Each row comes from the steps of one walk. Every step used is in the known rows, and no mark comes twice. Write the walk behind each row, first mark first.
Known rows:
lovate, rikek: [ 21 -17  38   6  -6  13  42  -9  11  23  11 -20  -9  16   3   8 -20  36
 -10  -7 -50  23  16   9  -6  -1  -8   0 -17  20 -25  54  27 -33 -19 -30
   5 -14  23 -36  27 -24]
kidevu, sasiz, sifos, mopeg: [ 26 -29 -16  50 -12 -32 -12 -40 -34   4  69 -25 -10   2  24  33 -47  22
  -7 -19 -30 -16 -10 -36 -13  25  36  13 -24  30 -32  21  15   1 -19 -30
  11  44  14 -44  22 -10]
miraz, gopidi: [-12  21  35  23 -29   5   9 -42 -15  33  27 -24 -16  -8  49  15  26  45
  -6 -34   0  -3  10  28  12  39   0  23 -19  15  27  33  10  -8 -12 -26
  19  -6 -24  -7  -5  -7]
kino, midibu, radaduf: [ 27  31  38 -27  -1   3  46   3  -4 -27  31  -4   5 -11  -9  -7 -32 -29
 -15 -35 -70 -22  14   7   1   9 -22  -6 -28  56  30  23  31  -5 -46 -12
  35   3 -25 -21  -4  -6]
sifos, sasiz, resa: [ 26   7  -6  12  22 -14 -30  -6 -41   9  23 -14  -5  17  -5  36 -30  16
 -46  14  -4  -1  73  -9   6  35  62  17 -47  30 -30   6   2  -6  13 -45
   0  27 -19 -22  35   9]
bina, kino, midibu, radaduf, mopeg, sifos, sasiz, resa: [ 27  14 -12  17  11 -36  17  -7 -38 -15  38 -11  -8  15  38  29 -73 -20
  -3 -20 -72 -66  43  -9   8  58 -11   6 -11  72 -46  25  27  50   7 -40
  24  13 -32   9  16  35]
sifos, mopeg: [-13   2  14  57   0 -17 -10 -30 -45  31  31  -8  -4 -11   8   4  -1  32
   3 -40  -6  -1  17 -11  -8  16 -31  33 -33  23 -38  61  20   9  -6 -17
   2 -11  25 -25 -13  -2]
motirob, kino, midibu, radaduf, mopeg, sifos: [  6  21  -9  -8   3  -7  23  -1 -22 -44  28 -23   4  13  29   8 -68 -28
  -1 -42 -74 -67 -30  -4   8  27 -50  -1  -5  44 -52  17  31  44 -28  -6
  21 -26 -13  12 -21  34]
ribop, motirob, kino: [-14  -8  29   4  -2  -7 -12  39 -10 -11  62 -16  34  19  26 -32 -69  21
 -29 -14 -30 -16  13  39  -3   2 -30  13 -51  22 -16   7  -3  47  13 -21
  10 -10  -3 -11  -8  13]
bina, kino: [ -7 -20  28  45   1  -1 -13  -2   4  16  62  -4  23  17  33  14 -25   4
  17  -6 -23  -5  17  13  -9  39 -18  15  -2  19 -11  42  16  32  33 -29
   3   4 -18 -11  14   4]
radaduf, bina: [-13  11  43  16  10 -16 -30   6  -2   5  18 -28  22  14  14  -2 -23  19
  -3 -21  33  14  10   4   4  -8 -41 -14 -24   1  32   3  31   1   8   0
  33  22 -15 -22  -4   1]
ribop, motirob, kino, bina, radaduf, mopeg, sifos, sasiz: [  -4   20   26  -23  -11  -32    4   61  -49  -25   12  -64   49   22
   40  -33 -106   43   -2  -26  -20  -63   21   42   19   23  -63    7
  -33   51  -50   11    6   68   25   -8   37   15  -14  -13  -21   15]
midibu, radaduf, mopeg, kino, motirob, ribop: [-34  17  32 -44 -22  -1 -41  12 -47 -22  58  -9  33  27  62 -39 -66  25
 -20  -9 -25 -40 -13  16  14  18 -52   0  -5  10 -42  61  31  41  -5  -7
  24 -65  -7  16 -31  -2]
buda, gopidi: [  9  19  28  28  -7   4 -23 -21 -15  25   7 -24  -6 -21  22  26  14  50
 -16 -13   5   1  -6  23   6  52 -27  -8 -47   9   6  15  46  15 -30 -31
  15  14   1 -22   7  -6]
midibu, radaduf, mopeg, kino, motirob: [-28  23  26 -34 -30   2 -29  30 -26  -6  56 -24  40   6  63 -30 -64  19
 -30   2 -45 -35  14  19  18   0 -41   3  -5  17 -31  47  40  37 -12  -4
  29 -37  -1  17 -22   2]
midibu, radaduf, mopeg, sifos, sasiz, resa: [ 21  24 -14 -19  -3 -34 -10   9 -37   1  15 -27 -23   9  22  18 -63  32
 -29   5 -38 -45  40 -19   9  29   1  11  -2  21 -91   0  32  20 -19 -33
  20   0   9  -1  14  15]
sidim, ribop, motirob, kino, midibu, radaduf: [  4  19  32 -18   0   7  17  -1 -15 -49  75  23  15  46  26 -45 -72 -32
 -44 -41 -27 -47  -4  18 -13   9 -57  -1 -58  51  16  42  -4  45  -1  -5
  24 -42 -36 -13   9  -3]
kino, motirob, ribop: [-12   2  42 -12   5 -12 -21  -4 -59 -41  48   9   8  30  12 -44 -39  22
 -20  -7 -21 -24 -11  21  10  19 -20 -18 -32  28 -28  40  -2   1  26 -21
  13 -10   6 -21 -31  -5]
midibu, radaduf, mopeg, sifos, sasiz: [ 16  27  -9  -8 -28 -30   3   9 -23   3  16 -28 -11   0  15  14 -61  20
  -6   4 -44 -47  17   5  14  23 -24   4   4   5 -90  16  30  35 -28 -20
  11   0  27  -7  -3   3]
motirob, ribop: [ -5  -5  43   6  19   0 -25 -26 -28 -17  33   8 -12  28   5  -5 -17  29
   3 -27   3  -2 -24  -5  -7  34 -18   2 -22   1 -33  35   8   3   9 -25
   6 -24  -5 -31   2  -7]
mopeg, sifos: [  32    0   22   18   -7  -25   -2  -13   -3  -18   29  -16  -30   -4
   18   29   -9   25   17  -10  -45  -26   -3    5    1   20   -2   -4
   -4   14 -103  -12   17   20    2  -12   14   32   22  -26   18    7]
sidim, radaduf, mopeg, sifos: [ 36  28   7 -26  -3  -5  17  -1 -10  14 -10 -14 -26   7  33 -11 -14  39
   0  -3 -23 -51  -7 -40 -17  21 -34  15  11  -1 -82 -17  43  58 -26 -20
  49   4  16   1  -1 -16]
kino, bina, bamon: [  5  15  82  18   8   1 -17  14   0 -13 -10 -36  16   6  49 -28 -64  43
 -13  -2 -10  15  28  -7  -1  26 -38   0 -15  60  15  33  49 -35  23  -8
  28  47 -55 -39  -1 -11]
ribop, motirob, kino, bina, radaduf: [-16  13  68 -42   1  -4   7  68 -25 -22  34 -44  69  24  28 -54 -82  31
  -7 -33 -15 -25  21  39   3   7 -54  18 -37  50  17  19   5  33  25   0
  47   2 -39 -29 -23  -8]
mopeg, sifos, sasiz: [  45    7   -1   19  -19  -34   -6  -15  -17  -14   22  -16  -16    1
    2   49  -21    9   13   11  -38  -36   22   26   19   36   32   -3
  -16   15 -104   -3    2   28    5  -23   -9   39   20  -27   24    4]
sasiz, resa: [ 11  -1  23   8  35  -3 -27  -6 -22   3  34 -12 -17  15  16  13 -14  32
 -40 -11  -7  14  49 -33 -14  25  32  18 -33  27 -24  -3  18 -16  13 -35
  26  17 -21 -23  28  10]
lovate, sifos, sasiz: [ 28  -9  -1  18  -5 -10  -3 -10 -12 -16  25 -11  -2  -5 -20  39 -34  31
  -2  16 -37   3  18  21   0  43 -28   0 -18  33 -50  20   2   6 -33 -21
   5  62  27 -46  31   3]
motirob, kino, midibu, radaduf, bina: [ -8  25  18 -25  13  -2  13  12 -10 -48  27 -16  48  29  10   3 -63 -46
  -8 -40 -24 -34 -17  17   8   7 -47  -8 -22  46  45  21  22  10 -23   6
  27 -23 -53  -2 -29  23]
radaduf, midibu: [  3  11  44  38   1  -6  15 -22   8  -3  25 -12   2  -6  14  14 -14  -6
  -3 -16 -23  -1  -6  -9 -10  12 -47 -28 -39  33  54  13  29  -5  -8  -4
   1  18  -1 -11  13  24]
bina, kino, midibu, radaduf, mopeg, sifos: [ 13  11  18  25  -3 -21  30  -2 -10 -17  41 -10  -2   0  44   4 -60 -21
  23 -34 -84 -59   0   1  -1  40 -61  -4   7  56 -30  33  44  55  -7 -18
  35   1 -15   7   2  23]
sifos, mopeg, kino, midibu, radaduf: [  2  20  23  10 -16 -10  -6 -29 -37  -4  53  -2  24 -17  35  13  -9 -16
  12 -57 -41 -32  10   8   9  20 -31  30 -35  60 -26  75  27  30 -32   1
  20 -46 -19   0  -3   6]
kidevu, buda, gopidi: [  8  11  50 -16 -25 -23 -42  -9 -16  -4   4 -10   2 -20  -2  52  20  67
   9 -17 -34  12  -7  32  -5  42  -5   5 -49   8   3  19  21 -11 -61 -42
  14  33  34 -16   2  -9]
sidim, ribop, motirob, kino, bina: [-11   4  38   8  15   7 -23   1 -24 -42  55  -5  28  51  41 -52 -64   3
 -42 -38  24 -22   2  18  -8  14 -56   1 -59  37  14  32  -2  38  39   0
  31 -17 -34 -24  11 -11]
sasiz, sifos: [ 21  -6   5  34   9 -10  -3  -1 -11  -1  53 -21  -6 -18  14   5 -17  33
   1 -14 -46  -6 -30 -27 -16  23   3   0 -16  26 -43 -21  21 -15   2 -43
  19  50   5 -33  38   1]
miraz, resa: [ 23   8  42  19  16   1  -8 -22  -4  12  29 -16 -34  27  34  -3 -11  17
 -17  -5  -4  14  44 -24 -16 -17  19  17 -16  10 -39  20  21 -11  21 -31
  12  26 -59 -20  18 -10]

Which walk is each row?
[-15 -14  32  30  -9 -11 -11  19 -21  -9  74   1  37  20  40 -19 -51   0
  -2  12 -45 -25  26  30   7  25 -26  -1 -10  37 -11  43   7  34  47 -25
   8  19  -5  -9 -14   4]  bina, kino, motirob
[ -6  25  40 -35   2 -21  15  50 -11 -42  50 -19  48  21  17 -52 -91 -21
 -31 -43 -36 -29   7  39  10 -10 -71 -12 -56  56  59   6  15  43 -12   2
  40 -12 -39   0 -26  22]  ribop, motirob, kino, midibu, radaduf, bina
[  -3   13   25   11   -6  -24  -12  -20  -20  -37   41   -6   26  -13
   27   11  -22   16   26  -58  -27  -12  -14    5    1   21 -106    6
  -18   69  -24   56   37   29  -53   29   52    4   -4  -16    5   20]  lovate, sifos, mopeg, kino, midibu, radaduf, bina
[ 17  -3   2   6 -22 -44 -15 -28 -24 -31  76 -27  30  10  48  28 -62 -23
   1 -45 -27 -37 -23 -22   9  16   7  -8 -28  62  14  28  33  20 -40   3
  41  19 -35 -17  17   5]  kidevu, sasiz, sifos, mopeg, kino, midibu, radaduf, bina
[  1   9  20  48  -1  -7 -19 -43 -41  -1  49  -8  17 -18  41  17   9  -5
  11 -62 -28 -21  10   9   4  26 -25  22 -48  60 -31  72  27  35 -10  -1
  15 -26 -12   5   4  13]  sifos, mopeg, kino, midibu
[-33   9  54 -31  -9 -29 -22  31 -29 -33  54  10  51  54  29 -42 -82   1
   9  -3   4 -29  -9  23  13  10 -68 -13   5  24  22  46  18  22  24  -4
  27 -30 -34  -7 -36  -4]  midibu, radaduf, bina, kino, motirob, ribop
[-26 -10  44  43  10 -20 -31   8   8  12  41 -16  40  30  35   2 -40   5
  21 -14  29   6  11  13  -3  15 -49  -4  -8  11  34  24  26  30  36  -4
  24  17 -31 -11   1  11]  radaduf, bina, kino
[ -8   2  39  -9   9  -3 -13  48 -23 -26  40 -41  52  18  25 -50 -80  22
 -32 -32 -16  -9  20  36  13  10 -51   6 -52  45  15   7  10  33  19 -10
  34   4 -29 -21 -16   4]  ribop, motirob, kino, bina
[-16  23  56 -12  -8  14  10   6 -21   8  30 -39  41  -6  65   0 -28  14
  21 -45 -32 -41   4   6  -5  19 -48   4 -15  44   0  53  36  34  -7   1
  52 -14 -31  -1  -4   6]  bina, radaduf, mopeg, kino, midibu
[  7 -35  -4  18 -24 -35 -51 -44 -66 -38 103  -7  17  31  61   9 -62  23
  -5 -15 -25 -44 -37 -14   7  36  33   1 -30  43 -66  47   1  25   5 -18
  11   6  -1 -20   7  -3]  kidevu, sasiz, sifos, mopeg, kino, motirob, ribop
[ -8   0  44  44  20 -18   0  -3  -4 -11  37 -16  36  18  28   0 -40 -27
  19 -40   0  -8   8   9   1  19 -63 -23 -25  49  72  27  32  28  23   0
  38  27 -50  -5  -5  24]  radaduf, bina, kino, midibu
[ 17  24  46 -32 -11  12  -2  -3   8 -33  59  -4  32  -4  37  17 -16 -35
  -3 -30 -60 -28   5  29  15  20  -2   3 -26  52  -6  35  30  23 -37   4
  31 -23 -47  -1  14   3]  mopeg, kino, midibu, radaduf
[ -4  25  87 -28 -11   8  -7   9   3 -25  22 -44  68   4  62  13 -18   8
  32 -32   0 -19   2  21   8  23 -44  -9 -20  62  42  34  35   8  15  31
  46   3 -62 -13  11   4]  mopeg, kino, bina, radaduf, midibu
[ 15  34  40 -15  -5 -20  11  23 -48  -3 -23 -70  23   2  27   0 -57  43
  22 -26  -3 -45  24  10  15  29 -40  -1  -2  47 -42  22  32  18  13  -3
  51  39 -11 -34 -11 -13]  kino, bina, radaduf, mopeg, sifos, sasiz
[  4  18  10 -19   9  17  28   9 -12 -45  39  -5  34  19   3   8 -53 -45
 -14 -36 -66 -39 -12  17   5  21 -22   6 -21  51  11  30  16  12 -32 -10
  11 -31 -38  -7 -18  13]  motirob, kino, midibu, radaduf
[-17  26  66  18 -11 -13 -14 -19 -40   1  22 -38  53  -9  61   9  -8  22
  41 -66  10 -26   4   0   6  25 -66  18 -27  70  20  76  36  16  14  28
  33 -19 -28  -9  -8   6]  sifos, mopeg, kino, bina, radaduf, midibu
[  6  30  46 -30  -9  -5 -15   7   7 -36  45 -14  48   5  45   7 -25 -34
   0 -34 -24 -21   1  28  17   0 -31 -12 -28  48  37  24  41  25 -25  19
  44 -19 -62   4   4  12]  mopeg, kino, midibu, radaduf, bina
[-25  28  63 -22 -20   7 -34  27  -1   3  14 -41  41   9  87 -30 -82  39
 -19  -1 -21 -12  15  -3   7  21 -62  14   6  35 -12  56  67  12  -6   4
  37 -20 -47   3  -6  -2]  midibu, radaduf, mopeg, kino, bina, bamon
[ 22  14  -3  24 -13 -28  27  -5 -23 -14  38 -12   6   6  30  24 -69 -33
  16 -18 -78 -68  19  16  13  50 -37  -3  -1  59 -43  39  30  66  -8 -29
  17   8 -15   5   4  23]  bina, kino, midibu, radaduf, mopeg, sifos, sasiz
[-22  19  58 -18  12   9  16  20 -14 -39   5 -44  67  27  28   3 -58  -5
  20 -41  -1 -32 -19   7  -1  25 -61  -4 -17  60  58  33  19  -6  20  17
  28  -3 -54 -17 -20  11]  motirob, kino, bina, radaduf, midibu
[ -5 -17  12  44 -10  -8 -36 -34 -23  -8  55  -4   8 -18  34  30   0  53
  29 -33 -27   4  -9   2 -12  38 -64  29 -11  39 -89  60  20  32 -27   6
  17   8  32 -24  28  15]  lovate, sifos, mopeg, kino
[  9   7  36   8   1  -1  33   5   5 -14  59   9  25   7  14   3 -45 -41
  12 -27 -72 -29  15  16  -1  38 -30   6  -8  58  23  47  29  27  -8 -22
  24  -5 -45 -13   3   1]  bina, kino, midibu, radaduf
[-10  10  20  31   9  12 -18 -22 -20   0  34 -37  18 -12  65  -1 -24   1
 -14 -45 -34 -22   4   2   4  19 -45  -6 -37  37  -3  41  49  48 -17  -8
  36 -13 -19  14   6  31]  radaduf, mopeg, kino, midibu
[ -2  27  80 -10 -10  -4  41   8   6  -1  18 -19  23  -1  18  12 -24  10
  27 -19 -19 -22  -5   0 -17   8 -50 -17 -16  42  43  30  20  -7   0   2
  25  11 -20 -22   2   2]  bina, radaduf, midibu
[-13   4  64  13   7   4 -29   5 -12 -40  41   0  21  55  71 -63 -97  26
 -45 -12  12 -18   5   8 -19  19 -66   4 -49  54  12  48  11  27  53  -4
  20  -7 -56 -23  14  -4]  sidim, ribop, motirob, kino, bina, bamon
[ 13  41  48 -23   7 -14  30  11  -6 -29  18 -14  22   0  -2 -12 -40 -29
 -12 -43 -27 -14   9   8   9  -7 -54 -22 -28  51  70  16  40  -8 -38   6
  54  10 -40 -16 -15   2]  kino, midibu, radaduf, bina
[-21  21  76  -8   3   1  10   8 -15 -47  45  -8  44  54  47 -48 -75  -2
 -15 -45  22 -42 -13  13 -20  10 -91 -15 -58  61  59  42  -3  37  41  17
  39 -18 -49 -22   7   2]  sidim, ribop, motirob, kino, bina, radaduf, midibu
[  2  35  92 -19   6  -1  31  17 -11 -18  -8 -48  47   1  15 -12 -32  16
  24 -38   0 -14   8   1  -3  17 -68 -20 -21  67  74  27  37 -23   4  17
  53  31 -43 -39  -9 -13]  kino, bina, radaduf, midibu
[ 15  11  -2  25  -8 -19  -3 -20 -38 -12  72  -7  13 -30  40  12 -19   3
  20 -56 -68 -40 -32 -21  -5  28 -19  20 -24  72 -49  34  33  14 -23 -24
  26  -7 -11  -4  25  10]  sasiz, sifos, mopeg, kino, midibu, radaduf
[-21  19  24 -20 -20  10 -31  12  -6  15  46 -23  32   3  57  -2 -42  18
 -12  -7 -26 -18   9  10   4  11 -38  17   1  -1 -35  44  45  35 -30  -5
  26 -48  -8   7   1   0]  midibu, radaduf, mopeg, kino
[-12  24  39 -14   5  -8   4   6 -10 -54  60  14  32  53  33 -53 -80 -35
 -41 -47   8 -40  -8  22  -8  -8 -78 -17 -60  47  53  33   2  46   9  11
  36 -36 -46  -4  -2   8]  sidim, ribop, motirob, kino, midibu, radaduf, bina
